Known rows, with every way that one mark hangs from another:
segada(mazin(buti)): [-23.6   0.0  -4.6  12.6  20.5   1.9  -5.0  -3.3  13.3 -11.5 -11.8  -4.8
   4.1   8.5  20.5  -1.9   6.3  -8.8 -18.5   5.7  28.4   8.1  25.2]
basim(defupot mazin(segada)): [-30.8  -1.0  -2.0 -33.0  33.0  -8.9 -12.8 -13.9  16.0 -30.9 -30.8   6.6
   6.5   0.6   2.4  -8.0  -8.6  21.2 -12.8   0.7   3.3  -1.5  12.5]
sete(famef(basim(mazin(buti segada)))): [ 45.3 -10.0  -9.3  -7.8 -11.2  38.2   0.9  10.2  32.4  -7.4 -29.9  -7.9
   5.8 -15.8   4.0   0.2   8.9   7.3 -31.7   4.9  29.0   2.0  10.2]
segada(mazin(basim(famef(sete)) buti)): [  8.6  -4.7  -6.9  -2.9  19.0  20.3   1.0  -5.0  35.9 -21.9 -20.7 -10.3
  -4.3  11.0  42.5  -8.9  15.1  -6.7 -24.9   8.0  61.5   9.6  33.6]
fepezab(defupot): [-10.2   2.3   1.0  -8.9 -13.6  13.0  -3.0  -7.9  16.7 -14.4   7.4 -21.7
  -4.0   1.2 -16.4   6.6  -0.3 -10.6  -1.0  -1.9 -11.3   6.3  -1.4]
sete(famef): [ 54.8  -2.9 -11.9  -8.4  -4.7  29.4   2.3  -2.4   9.3  -0.4  -6.3  -2.0
   7.5 -17.6  -3.7  -2.8   8.0  -3.1  -2.0  -1.1 -12.0   2.5  -5.1]
mazin(basim(famef) buti segada): [ -5.1  -9.0 -10.3  -8.2   6.1   7.3   4.8  12.6  67.7 -33.4 -39.1 -36.4
 -32.3  16.2  49.2 -25.4   7.6  10.1  -3.8  14.4  63.7  -9.4  14.9]
sete(famef(basim(defupot mazin(buti segada)))): [ 38.6  -9.5  -3.9 -18.8  -9.5  38.7  -4.6   5.2  38.1 -16.8 -33.5  -3.0
   9.6 -11.0   1.2  -2.3   7.3  12.9 -34.4   4.1  37.1   7.8  10.1]
sete(famef(basim(defupot mazin(segada)))): [ 42.1  -7.8  -6.5 -34.6 -14.6  37.0  -2.6   1.3  22.8 -17.3 -29.3   3.6
  14.0 -15.9  -5.1   2.5   6.8  17.7 -34.1   0.6  22.5   7.3   8.2]
fepezab(defupot(basim)): [  0.5   1.9   6.6 -19.6 -23.2   0.5   5.0  -4.7  26.0 -15.8   6.3 -28.3
  -0.2  -4.8  -6.4  32.5   5.1  -6.6   2.0   3.3   6.9  -5.8  -2.2]
defupot(basim(famef mazin(buti segada)) fepezab tunume): [ 51.9   6.2  -3.1  13.2  56.7 -11.7   6.4 -31.2  25.2 -17.8 -49.0 -23.3
   3.2 -14.9  59.9  28.0   3.1  23.3  38.0  17.5  31.7   7.2  20.8]
defupot(basim(famef(sete)) fepezab tunume): [ 88.0   7.2   2.2  17.4  29.4  19.9  17.3 -31.1   6.0  -3.6 -25.7  -8.8
   8.2 -20.2  51.3  39.9  11.5  15.8  32.9   9.8  20.2  21.2   6.6]
famef(basim(mazin)): [  8.0  -5.2   7.5 -12.6 -14.7   3.7  -2.6   6.3  -0.1   2.2 -11.6   7.9
  11.8  -4.1  -6.7  13.1   0.8  11.2 -32.6   1.3  36.9   2.7  17.4]
basim(defupot(fepezab) famef mazin(segada)): [ 34.5  -0.6  -9.4 -39.9  76.5  -3.6 -12.9 -39.4  25.9 -27.8 -47.4   4.4
   9.7   5.2  24.6 -10.3  -8.0  21.2  17.0   1.6  30.9   4.2  23.4]
famef(basim(defupot(fepezab) mazin(buti segada)) sete): [ 22.3  -9.5  10.5  14.0  14.6  47.2   6.1   7.2  41.0 -13.4 -42.3   5.3
   1.9  -3.5  23.8   8.7   0.6  14.0 -48.1   5.9  74.7  20.3  21.6]
buti(mazin(basim(defupot famef) segada)): [-29.0   6.0 -10.5 -50.1   7.7   0.0   4.2 -19.2  31.7 -38.1 -19.3  -4.0
  -7.3   6.3  40.2  -1.3   4.1  33.9 -17.9   6.9  64.6   0.7  13.2]
defupot(basim fepezab tunume): [ 39.2  12.4   9.4  21.3   5.9 -18.6  19.2 -15.1 -11.2  -2.3 -18.2 -13.9
   5.0 -25.8  40.4  45.8   4.2  24.9  30.5  13.1   7.2  13.8   5.5]
sete(famef(basim(defupot mazin))): [ 54.2  -6.2  -0.3 -31.7 -16.4  32.0  -5.7  -3.1  15.2  -7.3 -18.4   9.5
  20.3 -16.4 -11.8   6.0   7.7  11.8 -32.0  -0.7  24.3  11.1   8.5]
segada(mazin(basim(defupot(fepezab tunume)))): [-18.1   8.6   2.0 -18.1   2.8 -14.4   3.8 -14.0  -7.3 -30.4 -20.6  -1.6
   3.8  -5.8  35.0   8.0   6.2  25.5 -15.6   7.6  26.6  23.0  32.5]
mazin(basim(defupot(fepezab tunume) famef(sete)) segada): [ 25.5   0.1  -7.2 -18.9  12.1  28.6  12.8 -13.2  36.4 -44.5 -48.7 -16.0
 -18.8  -3.0  55.8 -10.1   6.9  35.0  -0.7   9.0  35.5  21.4  14.2]

Rows:
[-40.8  -2.6  -1.2 -37.4 -20.3  -7.6   8.7  14.9  33.2 -42.4 -29.9 -16.2
 -21.7   4.1  26.6 -11.3   1.1  31.0 -21.4   8.1  33.0  -4.7   8.2] | mazin(basim(defupot) segada)
[  8.2   3.5  -2.9  -9.6  13.3  12.6  -6.8 -27.6  42.3 -36.2 -24.2 -39.2
  -1.1  -4.5  17.5  20.8   6.5   3.7  17.1   9.5   1.4   6.3   7.7] | fepezab(defupot(basim(famef mazin(buti segada)) tunume))
[ 16.8  12.7  -0.4 -18.7  18.4  13.1   7.6 -34.1  12.2 -21.8 -11.3   5.1
   3.1  -5.1  46.7  12.3   6.9  28.5  -8.7   6.7  60.5  25.8  15.4] | buti(mazin(basim(defupot(fepezab tunume) famef(sete))))
[-39.8  -6.5  -2.7   8.4 -12.7  -4.5  11.1  28.9  55.6 -30.4 -31.8 -36.3
 -35.6   8.0  42.4 -17.4   3.2  13.2 -17.8  15.8  52.5 -10.0  11.3] | mazin(basim buti segada)
[ 37.7  12.3   9.0  14.2  31.2 -31.9  11.4 -24.5 -15.7  -3.4 -24.2  -7.4
  13.6 -30.2  36.9  46.2  -0.4  25.9  28.0  12.9   2.4   9.8  15.6] | defupot(basim(mazin) fepezab tunume)
[ 41.4  -0.2  15.6  19.3 -22.9  57.5  10.9  -1.4   5.2  -5.6 -21.5  11.8
   7.7 -11.1  17.1  20.6   7.8  21.0 -33.2   2.2  42.8  42.4   8.8] | famef(basim(defupot(fepezab tunume)) sete)
[ 71.9   5.2   0.5   4.4  43.2  47.2  -3.7 -43.1  12.8 -15.9 -28.0   8.3
  10.1  -1.2  31.4  -1.5   5.6  14.3  21.2   0.3  17.1  40.7   7.0] | basim(defupot(fepezab tunume) famef(sete))
[ -0.4  -5.7  -3.8   0.6   5.8  39.6   1.2  -1.7  70.0 -49.2 -48.6 -28.3
 -26.9  12.8  55.6 -24.9  11.4  19.8 -11.3  14.0  55.2  18.4  12.0] | mazin(basim(defupot(tunume) famef(sete)) buti segada)
[  2.9   0.0  -2.1  -0.3  17.9   6.6   3.4  -6.9  61.0 -44.9 -54.0 -34.0
 -27.7  10.7  62.8 -19.9   4.6  31.0  10.4  17.8  63.2  16.4  19.4] | mazin(basim(defupot(fepezab tunume) famef) buti segada)
[ 45.4   5.9   4.5   5.4  76.8  -0.5 -23.0 -50.5  24.3 -18.6 -40.7  -0.9
  13.2   5.2  30.2  -8.7  -3.6  14.8  32.0   7.8  33.1  30.0  25.0] | basim(defupot(fepezab tunume) famef mazin(buti))
[ 49.4  -6.5  -5.7  -1.7  89.6  33.2 -10.4 -32.2  56.5 -25.9 -54.1   0.0
   2.7   8.9  39.3 -15.5  -2.7   5.8   3.1   4.9  55.9  13.3  24.4] | basim(defupot(fepezab) famef(sete) mazin(buti segada))
[ 20.9   4.9  -4.0 -21.7  20.1  16.0   3.1 -26.1   6.7 -31.8 -26.7   1.9
   5.9  -1.4  44.0   2.3  12.1  18.6 -14.0   5.0  36.2  28.6  34.7] | segada(mazin(basim(defupot(fepezab tunume) famef(sete))))
[-47.8  -5.8   3.4  -6.8 -11.4  -4.0   3.9  22.1  63.3 -41.9 -37.0 -29.6
 -30.8  13.1  38.1 -20.3   2.3  20.8 -21.9  15.3  61.2  -3.3  12.1] | mazin(basim(defupot) buti segada)
[ 16.3   3.2   3.8 -33.7 -10.4   0.8  -6.2 -18.1  19.2 -31.1 -19.0  -9.0
  -5.8   6.0  25.7 -10.2   8.8  25.3   6.8   6.3  28.1  18.2  10.9] | mazin(basim(defupot(tunume) famef))
[-31.7  -0.6  -1.0  -0.1   1.5 -10.2   2.3   7.5  22.2 -21.0 -14.3 -13.5
  -7.3   6.4  33.9  -3.5   9.6   0.2 -28.0  10.7  51.0   3.9  32.8] | segada(mazin(basim buti))
[ 41.0  -6.1  -3.0 -20.8  -0.6  21.8   7.0  -1.7  28.3 -13.9 -10.9  -6.7
 -10.6   3.4  28.1  -7.8  10.8   2.2  -8.4   2.8  39.9   2.7  10.9] | mazin(basim(famef(sete)))
[ 70.6  -4.8  -3.6   5.0  70.5   4.9  12.8 -17.2  47.3  -7.5 -43.9 -14.1
   1.9  -8.8  54.7  27.2   3.2   4.2  14.2  12.6  63.6  -9.2  21.9] | defupot(basim(famef(sete) mazin(buti segada)) fepezab)
[ 71.2  -4.0   1.4 -17.0 -23.5  37.6   5.7   1.4  14.7  -2.0 -18.6   3.4
  13.1 -16.6  -0.6  11.4   8.7  14.0 -21.5   0.9  35.6  17.4   5.4] | sete(famef(basim(defupot(fepezab))))
[ 68.1   0.3   1.0  -6.8 -27.9  42.0   4.9  -5.0   6.5  -6.6 -22.1   1.0
  13.5 -22.3   3.9  12.6  10.3  21.3 -14.4   2.5  18.9  28.5   4.2] | sete(famef(basim(defupot(fepezab tunume))))
[ 82.8   5.3   4.2  28.8  61.2   9.0   7.1 -35.0  20.8  -4.1 -36.6 -11.9
  11.2 -18.4  55.1  34.3   7.4  10.0  30.7  14.3  35.0  17.6  19.5] | defupot(basim(famef(sete) mazin(buti)) fepezab tunume)
[ 54.6  -8.5  -6.0   9.5  68.6  34.5 -14.7 -24.9  40.3  -2.6 -23.0   3.3
   8.2   8.6  19.1 -14.6   4.2 -18.5   0.8   1.4  35.6   4.9  17.4] | basim(famef(sete) mazin(buti))
[-37.7   0.2   4.3 -11.6   3.1  -9.8  -3.4   1.6  28.1 -29.7 -17.9  -9.3
  -3.4  12.0  30.7  -5.8   8.3   6.4 -31.0   9.8  57.6   9.4  32.7] | segada(mazin(basim(defupot) buti))
[ 32.8   3.1   3.2   2.4  15.7  29.6  -5.7 -30.9  38.8 -25.2 -13.7 -29.8
   6.1  -6.9  13.5  26.1  10.1  -7.2  10.5   7.1   4.0  15.2   6.5] | fepezab(defupot(basim(famef(sete) mazin(buti)) tunume))
[ 55.0  -2.1  -3.6  -6.0  66.4 -20.6   8.0 -18.8  41.4  -9.0 -43.2 -19.4
   1.9  -5.4  50.0  25.7   0.2  10.6  25.7  14.0  62.1 -15.3  23.3] | defupot(basim(famef mazin(buti segada)) fepezab)
[ 20.0  -1.0  15.9 -10.3 -23.8  10.2   4.8   4.8   7.9  -2.1 -16.2   6.7
   6.8   0.3   4.3  16.9   0.9  21.8 -23.6   2.6  60.5  18.2  12.5] | famef(basim(defupot(fepezab)))
[  2.3   0.0 -10.5 -36.1   9.6  -4.0   0.0 -12.2   7.6 -23.3 -14.9  -3.7
   2.5   6.1  30.1  -2.9  12.0   7.8 -16.2   3.7  35.7   3.3  32.6] | segada(mazin(basim(famef)))
[ -9.9  -1.8  -1.5 -24.2  17.9   0.0  -9.0 -11.5  37.4 -31.3 -23.4  -9.1
  -1.4  18.0  35.4 -12.0  11.8   4.1 -18.9   8.6  66.7  10.2  35.5] | segada(mazin(basim(defupot famef) buti))
